Each row was made from one small tree. The marks that hang from a mark follow it in brackets, in alphabetical order. Every link used is in the known rows. Write each row's tree.
Known rows:
zigar(mired(kasuf)): [-0.23 -0.15 -0.14 -0.41  0.23 -0.25  0.21  0.11  0.08  0.29  0.35  0.16
 -0.05 -0.05 -0.10  0.15 -0.30 -0.10 -0.17 -0.10 -0.04 -0.05 -0.36 -0.19
 -0.01]
mired(kasuf kuget mefa(gufi)): [ 0.03 -0.32 -0.07 -0.32  0.25 -0.03  0.20  0.14  0.10  0.13  0.49  0.36
 -0.11  0.30 -0.10  0.09 -0.22 -0.13  0.13  0.00 -0.12 -0.08 -0.39  0.02
 -0.09]
lebikuf(nota(kasuf(mired(kuget mefa)))): [ 0.46  0.12 -0.06 -0.32  0.30 -0.16  0.31  0.12 -0.12  0.12  0.59  0.09
 -0.16  0.32  0.02  0.20  0.37 -0.07 -0.18 -0.08 -0.04 -0.06 -0.32 -0.27
 -0.05]
nota(lebikuf): [-0.09 -0.08 -0.05 -0.53 -0.05 -0.21  0.24  0.07  0.00  0.20  0.30  0.08
  0.10 -0.09 -0.01  0.12  0.41 -0.09 -0.30 -0.13  0.05 -0.08 -0.34 -0.18
  0.04]
lebikuf(nota(kasuf(mired) kuget)): [ 0.53  0.20 -0.04 -0.37  0.25 -0.15  0.32  0.11 -0.12  0.26  0.34 -0.18
 -0.19 -0.02  0.03  0.24  0.49 -0.04 -0.34 -0.12 -0.04 -0.09 -0.31 -0.29
  0.03]
nota(kasuf(mired(mefa(gufi))) kuget lebikuf): [ 0.51  0.25  0.02 -0.41  0.24 -0.06  0.19  0.13  0.10  0.13  0.33  0.11
 -0.12  0.13  0.09  0.24  0.75 -0.14 -0.33 -0.02 -0.13 -0.11 -0.35 -0.05
 -0.06]
kasuf(mired(kuget mefa(gufi) zigar)): [ 0.04 -0.10 -0.07 -0.41  0.42 -0.05  0.45  0.14  0.02  0.09  0.52  0.32
  0.02  0.47 -0.07  0.19 -0.05 -0.12  0.04  0.02 -0.14 -0.02 -0.37 -0.04
 -0.10]
kuget(mired(kasuf mefa(gufi) zigar)): [-0.17 -0.14 -0.12 -0.37  0.40 -0.04  0.15  0.15  0.05  0.22  0.47  0.32
 -0.13  0.34 -0.06  0.16 -0.20 -0.12  0.11  0.00 -0.08 -0.05 -0.43  0.01
  0.00]
zuga(mefa(mired)): [-0.28 -0.04 -0.12 -0.49  0.06 -0.24  0.22  0.13 -0.01  0.15  0.32  0.10
  0.06  0.00 -0.04  0.09 -0.21  0.00 -0.07 -0.09 -0.03 -0.06 -0.37 -0.15
  0.01]
mired(mefa): [-0.19 -0.12 -0.10 -0.47  0.11 -0.20  0.20  0.10  0.03  0.04  0.51  0.13
  0.08  0.10 -0.09  0.09 -0.19 -0.13 -0.17 -0.11  0.00 -0.06 -0.43 -0.19
  0.01]
zuga(mefa(gufi mired)): [-0.29 -0.03 -0.11 -0.49  0.08 -0.11  0.22  0.14  0.02  0.18  0.20  0.15
  0.00 -0.05 -0.06  0.09 -0.22 -0.03  0.04 -0.01 -0.09 -0.07 -0.38  0.02
  0.01]
mired(kasuf kuget): [ 0.05 -0.31 -0.08 -0.35  0.18 -0.17  0.31  0.12  0.06  0.25  0.44  0.21
 -0.06  0.13 -0.08  0.12 -0.20 -0.07 -0.02 -0.09 -0.02 -0.08 -0.35 -0.13
 -0.08]
gufi(mefa): [-0.22 -0.10  0.06 -0.48  0.05 -0.23  0.28  0.12  0.01  0.12  0.24  0.05
  0.05  0.08 -0.13  0.11 -0.15 -0.05 -0.14 -0.13  0.01 -0.10 -0.40 -0.23
  0.06]
mired(kasuf): [-0.10 -0.25 -0.11 -0.41  0.12 -0.19  0.16  0.11  0.05  0.17  0.37  0.13
 -0.05 -0.08 -0.10  0.08 -0.18 -0.09 -0.05 -0.12  0.03 -0.08 -0.36 -0.16
  0.00]
kuget(mired(kasuf zigar)): [-0.17 -0.12 -0.13 -0.39  0.33 -0.17  0.28  0.12  0.03  0.33  0.42  0.17
 -0.07  0.19 -0.07  0.18 -0.15 -0.05 -0.02 -0.10  0.02 -0.06 -0.37 -0.17
  0.03]
mefa(gufi mired): [-0.24 -0.06 -0.09 -0.50  0.10 -0.09  0.23  0.14 -0.01  0.35  0.15  0.10
  0.02 -0.18 -0.03  0.08 -0.19 -0.15 -0.09 -0.03 -0.10 -0.06 -0.38  0.05
  0.04]
nota(kasuf kuget): [ 0.23  0.05 -0.01 -0.41  0.15 -0.20  0.35  0.13  0.07  0.27  0.35 -0.06
 -0.07 -0.05 -0.01  0.18 -0.05 -0.08 -0.38 -0.12  0.01 -0.12 -0.36 -0.23
 -0.01]
zigar(mired(kuget)): [-0.20 -0.10 -0.11 -0.47  0.23 -0.26  0.46  0.09  0.05  0.34  0.41  0.14
  0.09  0.12 -0.11  0.19 -0.29 -0.08 -0.31 -0.09 -0.04 -0.04 -0.32 -0.18
 -0.03]
kasuf(mired): [ 0.01  0.01 -0.10 -0.49  0.10 -0.21  0.25  0.11 -0.01  0.15  0.38  0.03
  0.07 -0.09 -0.06  0.18  0.08 -0.08 -0.18 -0.11 -0.02 -0.06 -0.33 -0.21
  0.00]
zuga(mefa(gufi mired(kasuf kuget))): [-0.08 -0.22 -0.08 -0.35  0.22 -0.08  0.23  0.17  0.07  0.25  0.27  0.31
 -0.13  0.19 -0.04  0.11 -0.25 -0.02  0.20  0.02 -0.12 -0.09 -0.36  0.06
 -0.07]
lebikuf(nota(kasuf(mired))): [ 0.34  0.19 -0.09 -0.38  0.15 -0.17  0.25  0.12 -0.16  0.19  0.34 -0.08
 -0.14 -0.09  0.02  0.19  0.47 -0.06 -0.19 -0.12 -0.01 -0.07 -0.30 -0.31
  0.03]

Which tree is each row?
[-0.16 -0.25 -0.05 -0.40  0.34 -0.04  0.46  0.13  0.01  0.10  0.51  0.33
 -0.01  0.45 -0.10  0.12 -0.24 -0.12  0.04  0.00 -0.12 -0.03 -0.41 -0.02
 -0.10] -> mired(kuget mefa(gufi) zigar)
[-0.17 -0.15 -0.11 -0.40  0.16 -0.09  0.10  0.17  0.06  0.17  0.20  0.23
 -0.12  0.00 -0.05  0.06 -0.19 -0.04  0.21 -0.01 -0.11 -0.08 -0.38  0.04
 -0.01] -> zuga(mefa(gufi mired(kasuf)))
[-0.23 -0.14 -0.13 -0.39  0.31 -0.24  0.12  0.12  0.11  0.14  0.51  0.27
 -0.03  0.14 -0.10  0.11 -0.34 -0.13 -0.14 -0.09 -0.07 -0.05 -0.41 -0.18
 -0.04] -> zigar(mired(kasuf mefa))
[-0.08 -0.27 -0.10 -0.35  0.43 -0.06  0.37  0.13  0.03  0.41  0.24  0.34
 -0.15  0.22 -0.02  0.09 -0.28 -0.12  0.13  0.01 -0.13 -0.04 -0.36  0.07
 -0.06] -> mefa(gufi mired(kasuf kuget zigar))
[ 0.37  0.14 -0.03 -0.40  0.35 -0.20  0.50  0.11 -0.01  0.22  0.40  0.19
 -0.02  0.30  0.08  0.23  0.73 -0.07 -0.30 -0.08 -0.03 -0.04 -0.29 -0.21
 -0.10] -> nota(kasuf(mired(kuget zigar)) lebikuf)
[ 0.06 -0.08 -0.08 -0.41  0.45 -0.18  0.46  0.11  0.01  0.07  0.65  0.27
  0.06  0.49 -0.04  0.18 -0.05 -0.09 -0.09 -0.06 -0.06 -0.02 -0.35 -0.20
 -0.10] -> kasuf(mired(kuget mefa zigar))
[-0.06 -0.35 -0.07 -0.32  0.43 -0.02  0.34  0.12  0.07  0.11  0.50  0.42
 -0.10  0.48 -0.10  0.09 -0.24 -0.13  0.17  0.01 -0.12 -0.05 -0.40  0.02
 -0.13] -> mired(kasuf kuget mefa(gufi) zigar)
[-0.17 -0.12 -0.07 -0.45  0.13 -0.10  0.36  0.16  0.01  0.23  0.27  0.23
 -0.01  0.17 -0.06  0.13 -0.21 -0.01  0.07  0.01 -0.11 -0.07 -0.35  0.03
 -0.03] -> zuga(mefa(gufi mired(kuget)))
[-0.14 -0.24 -0.09 -0.34  0.38 -0.08  0.24  0.14  0.13  0.24  0.45  0.38
 -0.10  0.32 -0.13  0.15 -0.37 -0.16  0.00  0.01 -0.17 -0.06 -0.39  0.02
 -0.08] -> zigar(mired(kasuf kuget mefa(gufi)))
[ 0.22  0.19 -0.08 -0.41  0.24 -0.21  0.17  0.13  0.05 -0.01  0.53  0.12
 -0.03  0.09  0.01  0.17  0.13 -0.11 -0.19 -0.09 -0.05 -0.06 -0.37 -0.25
 -0.04] -> nota(kasuf(mired(mefa)))
[-0.06 -0.34 -0.09 -0.35  0.37 -0.17  0.45  0.11  0.01  0.23  0.46  0.27
 -0.06  0.33 -0.10  0.11 -0.24 -0.06  0.02 -0.09 -0.03 -0.05 -0.35 -0.17
 -0.10] -> mired(kasuf kuget zigar)
[ 0.33  0.25  0.02 -0.44  0.15 -0.17  0.28  0.12  0.07  0.44  0.29 -0.07
 -0.06  0.01  0.11  0.28  0.61 -0.06 -0.51 -0.11  0.04 -0.13 -0.35 -0.19
  0.07] -> nota(kasuf kuget(mired) lebikuf)
[-0.18 -0.13  0.01 -0.40  0.21 -0.22  0.10  0.15  0.03  0.29  0.15  0.16
 -0.12  0.05 -0.04  0.06 -0.21 -0.07 -0.02 -0.09 -0.07 -0.10 -0.40 -0.14
  0.03] -> gufi(mefa(mired(kasuf)))
[-0.11 -0.14 -0.06 -0.45  0.16 -0.07  0.33  0.14  0.01  0.41  0.19  0.19
 -0.01  0.01 -0.01  0.11 -0.24 -0.12 -0.07  0.00 -0.11 -0.05 -0.35  0.07
 -0.02] -> mefa(gufi mired(kuget))
[ 0.11  0.11 -0.02 -0.49  0.16 -0.16  0.18  0.11  0.07  0.28  0.48  0.05
  0.02  0.22  0.06  0.26  0.42 -0.09 -0.42 -0.09  0.02 -0.11 -0.40 -0.17
  0.04] -> nota(kuget(mired(mefa)) lebikuf)
[ 0.25  0.17 -0.13 -0.34  0.42 -0.16  0.31  0.12 -0.17  0.04  0.53  0.06
 -0.15  0.30  0.02  0.16  0.37 -0.09 -0.15 -0.10 -0.03 -0.02 -0.37 -0.31
 -0.02] -> lebikuf(nota(kasuf(mired(mefa zigar))))
[-0.34 -0.04 -0.09 -0.49  0.22 -0.12  0.21  0.13  0.08  0.16  0.39  0.23
  0.05  0.09 -0.13  0.13 -0.31 -0.16 -0.18 -0.02 -0.15 -0.03 -0.41 -0.05
  0.00] -> zigar(mired(mefa(gufi)))
[ 0.24  0.19 -0.05 -0.32  0.47 -0.13  0.35  0.12 -0.10  0.31  0.51 -0.05
 -0.23  0.43  0.04  0.23  0.20 -0.05 -0.33 -0.10  0.01 -0.08 -0.41 -0.29
  0.04] -> lebikuf(nota(kasuf kuget(mired(mefa zigar))))
[-0.32 -0.05  0.02 -0.48  0.31 -0.23  0.35  0.13 -0.02  0.26  0.16  0.12
 -0.01  0.21 -0.05  0.07 -0.24 -0.06 -0.12 -0.09 -0.06 -0.06 -0.42 -0.15
  0.05] -> gufi(mefa(mired(zigar)))
[-0.11 -0.08 -0.11 -0.39  0.24 -0.16  0.03  0.13  0.08  0.21  0.56  0.20
 -0.07  0.18 -0.04  0.17 -0.20 -0.09 -0.05 -0.09  0.00 -0.08 -0.41 -0.15
  0.05] -> kuget(mired(kasuf mefa))
[ 0.13 -0.05 -0.05 -0.37  0.44 -0.15  0.22  0.10  0.08  0.28  0.51  0.18
 -0.11  0.43  0.05  0.22  0.39 -0.08 -0.26 -0.07  0.00 -0.09 -0.41 -0.15
  0.01] -> nota(kuget(mired(kasuf mefa zigar)) lebikuf)
[-0.14 -0.17 -0.12 -0.41  0.18 -0.08  0.10  0.13  0.05  0.35  0.15  0.18
 -0.10 -0.17 -0.01  0.06 -0.21 -0.14  0.10 -0.02 -0.12 -0.06 -0.38  0.07
  0.01] -> mefa(gufi mired(kasuf))
[ 0.31  0.21 -0.01 -0.35  0.29 -0.02  0.19  0.16 -0.07  0.31  0.37 -0.05
 -0.25  0.21  0.04  0.24  0.30 -0.09 -0.22 -0.03 -0.07 -0.11 -0.40 -0.12
  0.04] -> lebikuf(nota(kasuf kuget(mired(mefa(gufi)))))
[ 0.32  0.24 -0.05 -0.45  0.08 -0.23  0.20  0.11  0.02  0.17  0.32  0.05
 -0.01 -0.12  0.08  0.20  0.77 -0.09 -0.34 -0.11  0.00 -0.08 -0.30 -0.21
 -0.01] -> nota(kasuf(mired) lebikuf)
[-0.04 -0.36 -0.08 -0.32  0.43 -0.16  0.37  0.11  0.05  0.09  0.64  0.37
 -0.08  0.52 -0.07  0.09 -0.30 -0.09  0.04 -0.07 -0.04 -0.05 -0.41 -0.16
 -0.14] -> mired(kasuf kuget mefa zigar)
[-0.08 -0.02 -0.11 -0.47  0.37 -0.07  0.30  0.13  0.01  0.02  0.46  0.26
  0.02  0.26 -0.07  0.15  0.00 -0.14  0.02 -0.01 -0.13 -0.02 -0.38 -0.04
 -0.03] -> kasuf(mired(mefa(gufi) zigar))
